What can hang from each mark:
j_531: j_522
j_36: j_713
j_393: j_502
j_502: j_393 j_538
j_709: j_704
j_704: j_522
j_713: j_36
j_538: j_142
j_522: j_502 j_531 j_704 j_713

Each row was made from one small tree. Brackets hold a mark, then the marks that hang from it, in the order of their numbers. Every link used is in the known rows. Write each row's tree.
In the rows, 128 means zero.
Known rows:
(j_531 (j_522 j_713)): [145 131 131 136 165 136 110 134 127  87 172 174 114 133  73 153 112  97
 152]
(j_709 (j_704 (j_522 (j_502 j_393) j_531 j_713))): [102  44 103 155 163 109  57  78 114 191 102 151 136 117  86 155  53 203
 127]
(j_531 (j_522 (j_502 j_393) j_704)): [111 103 106 161 165 143 134 104 133  86 135 156 137 109  97 146 135 137
  85]
(j_709 (j_704 (j_522 j_502 j_531))): [103  64  83 160 145 122  94 117 129 203 111 169 137 100 126 124  46 182
 127]
(j_36 j_713): [162  86 171 152 154 150 136 127 157 114 128 158  92 153  86 158 122 126
 158]
(j_704 (j_522 j_531)): [132  88 117 156 172 134  95 134 144 186 130 167 124  98 110 162  66 129
 157]
(j_709 (j_704 (j_522 (j_502 j_393 j_538)))): [100  47 103 150  91 129  81  66 141 176  96 130 134 109 151 153 118 141
 144]
(j_531 (j_522 (j_502 j_393) j_704 j_713)): [106 108 128 155 173 130 120 101 118  74 137 157 127 126  65 149 127 150
  87]
(j_704 (j_522 (j_502 j_538) j_531 (j_713 j_36))): [118  97 128 126 134  95 123 148 119 158  73 130 110 106 151 141  61 137
 152]
(j_709 j_704): [142  86 121 151 102 141 114 112 144 163 135 169 119 140 107 141 122  98
 163]
(j_393 j_502): [135 118 156 119 143 122 116 144 161 108 161 187 109 101  94 120 121  97
 180]
(j_502 j_393 (j_538 j_142)): [144 100 131 190 125 178 114  83 171 123  95 161 114 155 153 220 164  94
 162]
(j_709 (j_704 (j_522 (j_713 j_36)))): [131  65 149 118  83 137  91 141 126 185 166 133 104 152 107 142  94  88
 160]
(j_531 (j_522 j_704 (j_713 j_36))): [146 131 150 115 128 151 145 160 117  91 172 143 102 156  82 141 124  59
 116]
(j_393 (j_502 j_538)): [136 128 153 104 111 123 119 128 160 101 127 164 105 103 121 125 131  71
 194]
(j_522 j_502 j_704 (j_713 j_36)): [114 110 171 146 119 111 171 167 121 110 108 147 104 139 101 118 122 124
 111]
(j_704 (j_522 (j_502 j_538) j_531)): [108  95 103 152 151 114 115 122 137 167  72 153 129  79 155 143  68 157
 148]
(j_704 (j_522 (j_502 j_393) j_531 (j_713 j_36))): [118  66 124 149 172  92  96 128 121 164  96 134 125 107 120 163  63 168
 138]
(j_709 (j_704 j_522)): [122  63 124 145 100 154  83 114 143 196 165 158 121 127 109 142  99 108
 154]
(j_709 (j_704 (j_522 j_502 j_713))): [ 92  69 135 150 118 121  87 120 121 170 142 165 122 119  95 120  83 178
 135]

Write each row's tree:
[140  96 119 138 144  78 130 111 122 127  33 122 116 124 145 168  99 130
 156] -> (j_522 (j_502 j_393 j_538) j_531 (j_713 j_36))
[ 99 109 121 182 166 153 103 120 142 148  83 177 116 125 143 177  66 188
 133] -> (j_704 (j_522 (j_502 (j_538 j_142)) j_531 j_713))
[132 137 149 145 121 172 122 128 181  96 136 191 101 133 141 159 138  90
 176] -> (j_393 (j_502 (j_538 j_142)))
[129 109  88 150 146 121 121  89 141  82  99 147 136  98 146 160 143 116
 138] -> (j_531 (j_522 (j_502 j_393 j_538)))
[105 101 126 141 158 105 101 121 124 153  75 152 120  95 120 146  60 173
 147] -> (j_704 (j_522 (j_502 j_538) j_531 j_713))
[117  88 166 151 129 107 149 131 125 109  98 133 111 142  97 146 136 132
 109] -> (j_522 (j_502 j_393) j_704 (j_713 j_36))
[105  80  93 196 169 161  95  85 158 159  67 164 135 111 171 203  91 179
 131] -> (j_704 (j_522 (j_502 j_393 (j_538 j_142)) j_531))
[128 117 100 161 152  99 144 122 139 132  41 162 124  94 152 141  91 147
 152] -> (j_522 (j_502 j_538) j_531)
[132 133 147 132 154 161 126 132 120  87 175 162 112 145  53 144 120  94
 114] -> (j_531 (j_522 j_704 j_713))
[115  66 108 132 128 106 101 143 111 195 112 145 117 126 121 124  43 161
 135] -> (j_709 (j_704 (j_522 j_502 j_531 (j_713 j_36))))
[132  85 150 156 139  84 133 132 129 109  93 143 114 127 119 155 130 135
 149] -> (j_522 (j_502 j_393) (j_713 j_36))
[114 121 118 157 140 122 159 121 133 129  45 152 123 110 129 134  97 139
 112] -> (j_522 (j_502 j_538) j_531 j_704)
[106 132 134 148 164 138 144 138 117  75 151 172 120 124  69 120 114 146
  91] -> (j_531 (j_522 j_502 j_704 j_713))
[108 128 112 196 146 174 162 121 149 124  54 175 116 140 150 167 105 159
  95] -> (j_522 (j_502 (j_538 j_142)) j_531 j_704)
[110  69  98 159 160 111  93  86 139 168  62 137 138  81 149 171  82 163
 143] -> (j_704 (j_522 (j_502 j_393 j_538) j_531))
[121 120 140 128 123 103 168 146 113 119  48 130 103 136 127 132  90 119
 119] -> (j_522 (j_502 j_538) j_531 j_704 (j_713 j_36))
